What can hang from each mark
T: N Z
J: R T
L: J N T Z
Z: N R T
R: J L N T
N: T Z

Every row comes from one small tree of marks. The marks that hang from a mark follow it in brackets, in alphabetical order. Every link used is in the known rows. Which tree was each row made from?
In the rows, 128 means zero.
Known rows
J[R[L] T]: [120 172 102  99 144  61 100 137 126 151 116 137 110 148 118 120 141 161
 117 111 122 126 138 128 111 129 125 116  90 129 131 151 136 128 153 126
 136 117 132 134 119 124 126 126 102 131  98 119 123 126 130 117 135 123]
N[T Z[R[L]]]: [141 157  87  83 141 117 104 115 114 113 129 130 136 133 133 133 166 157
 136  91 148 125 111  73 132 114 137 121  82 123 139  79 133  98 127 116
 128 132 131 138 144 141 120 124  99 118 131 155 135 144 131 103 131 135]
T[N Z[R[J]]]: [144 137 110 164 133  77 139  82 137 112 115 147 152 120 110 127 156 146
 110 131 115 148  95 165  99 122 137 116  68 122 133 138 116 105 115 126
 129 154 121 132 139 125 134 126 122 125 140 157 127 140 126 133 132 130]
Z[R T]: [137 139 117 132 147 152 141 131 111 126 123 134 164 132 127 132 167 161
 139  83 136 144 133  91 130 123 124 136 123 127 131 149 125 124 120 121
 129 146 132 150 129 140 140 122 116 135 127 134 135 149 136 132 127 121]
T[N Z]: [131 157 134 145 118  92 135  86 144 120 113 128 130 128 104 123 126 137
 131 113 118 137 105 190 109 128 135 117  67 124 134 119 108 113 116 144
 131 157 160 118 111 113 126 125 121 122 125 141 130 135 123 133 127 137]
R[L T[N]]: [ 83 137 118 105 130  64 124 108 138 132 120 128 108 145 107 150 130 126
 123 127 118 138 108 139 123 127 137 125  33 125 125 128 114 136 133 141
 129 112 102 116 143 117 109 129 107 121 129 133 138 106 126 116 134 164]
L[J[R] N[T] Z]: [160 150 100 148 134  54  83 135 106 105 131 103 101 138  85 111 162 196
 112  68 146 117 119 127  89 127 135 132 126 136 153 154 130  82 143  85
 105 131 148 143 109 158 119 125 113 105  93 143 129 125 126 107 135 135]
J[R[L]]: [120 128  99 133 133  85 117 131 124 132 122 138 101 143 131 129 139 144
 117 117 117 125 130 118 122 126 129 126  91 127 130 148 131 112 148 130
 134 110 122 137 118 134 123 128 126 129 110 133 121 132 133 117 134 122]
L[J T[Z[R[N]]]]: [152 124  97 166 140  53 130 121 141 106 129 124 143 132  93 119 170 189
 129 106 153 140 146 194  58 122 131 129  72 131 136 161 132 100 129  98
 119 165 122 133 146 139 128 117 113 115 122 137 128 131 117 120 142 139]
T[Z[N R]]: [147 121 115 171 135 104 128 116 140 121 114 148 163 126 124 133 162 163
 151 105 127 132 115 134 119 129 131 108 147 126 134 182 113  99 115 130
 130 173 140 132 119 134 141 116 106 144 120 159 126 152 126 132 118 107]
Z[N T]: [ 85 143 130 135 139 144 132 137 119 129 118 131 138 134 119 140 140 158
 141 118 130 135 115  99 123 138 130 127 132 125 131 178 109 122 125 126
 130 147 130 148 116 148 135 120 120 137 122 122 140 138 133 135 120 133]
R[T]: [115 127 124 111 132 117 121 114 134 137 128 137 124 139 132 139 151 130
 128 108 133 131 139 121 137 129 126 131 111 127 126 132 126 139 133 126
 114 118  87 111 144 120 128 130 107 123 124 129 130 117 126 121 132 137]
L[J[T[Z[R]]] N]: [170 149 115 157 141  46 100 119 128 107 115 117 161 131  90 111 167 212
 128  61 139 145 133 174  90 124 125 114 151 133 139 148 131 114 130  96
 120 155 125 141 132 136 139 117 100 125 104 147 128 137 119 128 136 132]
R[L[J T] N]: [ 96 115 105 122 133  46 121 140 133 118 133 114  96 140  99 146 124 170
 117 159 146 135 144 171  69 127 133 135  42 134 132 163 126 125 149 100
 128 125 107 138 154 150 113 128 129 107 124 107 130 101 122 112 141 158]
T[Z[R[N]]]: [152 133 100 160 130 103 131 106 133 120 113 146 139 128 119 129 154 147
 138 134 162 139 144 159 111 124 129 121  87 126 132 130 126 113 122 110
 126 151 130 131 139 127 134 124 126 131 129 151 126 142 122 134 129 116]
J[R[L N T[Z]]]: [107 144  78 129 133  37 120  96 133 142 110 153  87 153 114 141 140 153
 132 132 154 141 153 168 109 130 130 122  16 125 136 145 126 123 153 118
 119 117  90 116 135 120 122 125 107 119 104 139 120 121 119 113 140 133]
L[T]: [136 132 130 118 131 100 138 136 140 124 135 125 133 131 119 129 150 137
 136 130 135 126 133 132 104 128 130 134 119 131 131 140 122 129 131 128
 124 145 129 121 134 132 126 127 115 122 135 105 134 117 125 119 132 150]
L[J[R[T[Z]]] N]: [146 127 105 175 130  27  95 117 133 117 123 125 108 143  89 117 143 190
 123  55 132 138 136 195  98 129 126 127 114 132 138 148 124 100 143 104
 104 120  99 118 111 129 129 118 102 114  92 155 119 128 119 119 144 142]
Z[R]: [155 119 118 143 139 133 128 133 122 121 129 133 155 125 130 123 154 136
 133 111 134 132 135 111 133 123 127 127 145 128 129 140 131 119 126 127
 127 135 130 134 137 136 132 125 116 139 129 144 130 133 131 129 126 118]
T[Z[N R[J]]]: [131 132 101 176 138  87 130 107 141 118 117 147 160 123 117 136 166 167
 128 142 122 133 106 129 114 129 133 108 124 125 130 187 113  99 113 119
 127 159  96 138 136 135 147 121 117 137 133 154 122 142 124 132 124 108]
N[T[Z[R[J L]]]]: [147 176  87 113 140  90 122  70 125 117 129 148 144 135 131 130 164 157
 129 152 122 144 116 120 114 117 133 121  65 123 135 122 122  99 123 118
 132 144 102 138 157 134 133 126 117 124 130 150 124 133 125 110 137 116]
T[Z]: [146 143 121 137 127 108 141  94 134 118 122 130 135 132 126 123 131 140
 143 106 129 137 128 167 128 130 128 122 117 124 134 120 124 117 121 133
 129 152 138 121 123 117 135 126 124 121 119 136 122 144 120 134 129 120]
Z[R[N]]: [135 115 102 150 138 130 120 134 122 119 121 136 137 127 125 140 154 132
 123 139 165 129 141 128 111 125 131 126  89 129 128 144 132 125 129 100
 125 126 126 139 142 140 120 125 125 131 135 140 129 123 129 130 131 125]
R[L]: [111 125 116 118 131 100 129 124 126 126 128 126 110 136 128 136 121 133
 131 153 124 133 122 117 129 128 128 122 100 127 124 137 128 129 132 134
 138 119 119 135 145 135 117 128 132 130 130 120 126 118 127 121 130 133]
N[T[Z[R]]]: [187 166 105 129 141 119 123  83 120 116 128 144 159 127 132 121 181 146
 148  95 146 134 135 136 117 121 130 123 116 126 140 120 125 100 119 123
 122 161 154 124 133 128 138 122 104 128 118 159 127 145 124 121 131 113]

Which tree is each row?
[142 110 109 147 135  97 119 151 119 105 123 127 127 134 107 144 132 145
 130 120 143 133 113  99 131 126 128 120 132 133 126 136 130 117 130 109
 135 117 126 148 154 151 123 123 125 142 131 136 128 119 128 120 127 144]
Z[R[L[N]]]
[ 83 150 109 107 149   4  97 137 134 117 119  94 125 147  83 125 143 225
 124 123 110 130 122 120  91 134 135 109 124 129 138 218 120 116 135 114
 131 154 101 150 125 153 123 123 102 114  94 112 139 121 122 113 128 122]
R[L[J[T] Z[N]]]
[ 94 158  97 114 144  26  98 143 130 134 106 118 111 149  97 120 155 199
 131 109 121 121 125  86 105 138 134 105 116 130 141 217 122 115 143 120
 129 147 126 143 113 139 128 123  92 130  92 112 129 128 126 116 127 113]
J[R[L[Z[N]]] T]
[158 168  93 135 130  69 107 108 113 117 120 138  99 146 103 128 141 154
 133 103 145 125 119 148 104 128 130 119  80 129 146 120 116  92 142 106
 127 129 161 130 109 128 122 120 114 125  99 146 123 132 124 114 135 141]
J[R[L[N[T[Z]]]]]
[115 116 107 159 141 110 119 131 131 116 120 148 156 125 127 140 145 156
 110 155 121 129 100  89 117 128 133 112 130 129 126 192 120 105 116 114
 126 133  85 145 146 142 139 125 117 142 140 148 128 132 133 127 125 119]
Z[N R[J]]
[127 143  98 133 153  90  89 134 117 113 125 128 146 143 111 144 158 187
 129 115 129 128 114 107  90 122 138 115 104 131 137 190 114  86 131 113
 130 134 133 152 136 157 127 121 107 126 109 158 133 121 133 111 130 126]
Z[N[T] R[L[J]]]
[117 138 105 154 140  63 107 105 144 135 111 149 122 142 120 133 156 162
 145  91 123 125 125 144 125 135 131 114 100 123 135 188 111 104 137 131
 112 146 107 111 111 115 138 119  88 133  97 151 119 140 123 125 129 121]
J[R[T[Z[N]]]]
[137 139 110 141 139  13  78 145 121 108 123 101 116 138  73  97 159 219
 104  63 136 123 130 135  87 131 129 122 151 136 148 174 137 109 143  86
 110 135 130 147 108 149 126 126 104 111  85 121 133 118 121 116 136 130]
L[J[R T] N Z]
[ 86 151 110 102 132 142 128 120 107 122 119 119 116 131 114 132 136 157
 131 106 179 133 122 109 125 126 133 135  56 124 133  94 130 125 124  95
 123 131 119 146 136 144 119 122 130 115 136 122 140 156 129 124 126 148]
R[N[Z[T]]]
[ 84 141  98 132 152  98 135 128 115 126 119 140 148 138 119 148 158 180
 124 152 119 147 104  63 121 127 132 120  94 127 120 199 111 112 120 115
 137 134  84 167 153 162 139 122 124 146 136 127 134 138 137 125 124 126]
Z[N R[J L] T]
[113 136 126 129 131 109 142 132 106 102 121 101 119 135  92 121 138 173
 140  84 150 141 120  81 132 136 127 137 151 130 141 151 119 129 121  97
 121 155 136 152 122 155 130 124 130 126 125 107 140 135 122 126 123 142]
L[N Z[T]]
[ 92 144 119  98 134  90 115 109 139 122 123 123 122 132 109 139 165 138
 122  75 134 130  97 134 132 124 140 126  45 125 136  85 120 126 127 133
 113 129  94 111 125 117 109 126  91 117 131 147 144 135 127 113 131 168]
R[T[N[Z]]]
[114 137  98 130 136  14 126 124 140 114 123 104  98 143  86 129 158 170
 121 107 109 124 110 125  94 131 144 128  29 132 142 177 119 108 148 136
 127 157 143 128 117 137 107 128 105 115 114 108 137 118 125 110 137 157]
J[R[L[T[N] Z]]]
[111 144 123 108 124  82 125 120 146 108 122 108 127 122  99 133 147 147
 122  84 135 124  89 138 103 123 143 128  46 127 139  94 118 115 126 131
 122 153 140 120 120 124 115 122 102 114 139 120 147 139 127 112 130 178]
L[T[N[Z]]]
[130 156 126 138 142 138 138 118 118 118 114 133 158 131 109 133 161 156
 133  84 128 145 113 122 108 122 133 133  81 126 130 137 111 122 128 132
 131 145 152 152 123 142 125 123 111 136 135 143 144 146 135 133 125 140]
Z[R T[N]]
[113 123 105 121 133  27 133 143 139 103 136  86 110 136  88 116 152 200
 129 117 115 133 129 124  83 129 135 136  99 131 138 182 129 111 136 116
 124 160 100 139 138 157 118 128 118  98 114 101 136 111 118 109 137 142]
R[L[J T Z]]
[ 98 137 107 134 148 115 130 137 114 124 118 140 149 143 121 149 152 174
 146 115 127 139 116  73 130 129 130 120 114 128 127 192 109 119 129 127
 140 143 123 159 139 157 136 117 111 141 128 133 139 138 135 127 120 124]
Z[N R[L] T]
[145 112 107 142 129 117 109 144 119 105 122 113 146 120 110 130 151 160
 130  66 161 127  96  91 139 121 132 123 152 127 138  86 137 104 119 100
 118 131 131 143 130 146 126 119 111 126 137 150 134 146 130 116 125 150]
L[N[Z[R]]]
[152 119 108 180 140  48 120 133 148 106 124 119 169 133  99 129 169 203
 147  95 121 134 119 171  74 127 133 120 136 131 141 203 114  89 126 122
 119 184 126 134 116 145 142 114  91 124 111 146 134 138 122 121 132 129]
L[J T[Z[N R]]]
[ 92 152  88  99 145 117 130 108 108 108 127 120 138 128 133 132 173 189
 129 104 130 151 104  60 137 115 134 127  74 122 128 108 130 110 121 109
 133 127  72 163 160 161 135 123 127 128 142 130 135 164 133 115 131 137]
N[Z[R[J L] T]]
[ 80 123 102 114 129  90 125 108 129 133 122 145 101 138 120 152 138 130
 106 174 153 135 131 130 118 128 132 130  55 127 120 131 128 141 130  96
 110 101  38 120 161 127 122 134 125 122 142 119 128 108 123 120 140 144]
R[J N T]
[104 115  85 143 138  31 102 133 126 124 123 121  98 145  98 123 155 192
 106 100 153 127 154 149  92 130 133 136  64 132 140 179 137 111 147  95
  99 119  83 127 127 143 115 130 109 102  98 135 126 115 123 110 143 128]
L[J[R[N T]] Z]
[131 152 114 117 132  77  92 137 106 109 134 116 105 140  94 138 110 165
 113 113 148 127 119 141  93 123 133 129 103 132 137 123 120 108 138  93
 127 106 132 145 135 158 114 126 128 116 112 138 132 109 126 113 136 155]
R[L[J N[T]]]
[137 112  99 132 142  60 144 128 138 100 134 112 154 128 112 116 195 174
 121 132 123 140 122  86 106 124 136 136 136 131 134 179 134 110 119 114
 114 172  89 142 155 144 131 133 110 119 144 109 137 124 122 110 134 133]
L[T Z[R[J]]]
[151 141  98 134 138  87 114 115 110  92 131 122 136 127 100 126 178 166
 111 122 150 133 104  68 115 124 137 129 146 132 143 145 126  96 118  84
 109 147 113 151 146 154 126 130 121 128 139 137 136 119 125 110 130 134]
L[N[T] Z[R[J]]]
[ 71 120  90 117 129  63 135 112 127 113 119 111  85 132  99 138 136 161
 102 202 140 137 122 104 112 130 137 124  50 128 130 163 127 124 129  93
 127 124  72 149 165 147 114 137 147 113 137 105 126 111 119 117 131 130]
R[J L[Z] N]
[101 130  81 116 131  76 101 122 128 134 119 138  93 139 120 136 160 151
 116  91 176 121 133 127 126 125 135 129  38 124 138  99 137 118 144 103
 104 105  92 117 128 122 115 123 104 113 119 142 131 140 127 108 137 145]
J[R[N[Z] T]]
[155 178 121 126 141  62 121  92 145 125 106 133 171 128  98 116 167 164
 130  84 128 141 121 171 101 124 132 106  81 126 134 137 116 122 124 138
 130 170 164 126 123 112 128 121  88 127 114 150 133 146 122 130 129 130]
J[T[N Z[R]]]
[101 138 118 136 137  75 126  97 144 135 116 141 131 141 116 136 156 152
 151 113 131 134 121 146 129 136 131 113 121 125 130 169 108 118 121 137
 118 152  91 107 120 117 135 121  92 126 117 145 126 136 118 121 126 128]
R[T[Z[N]]]
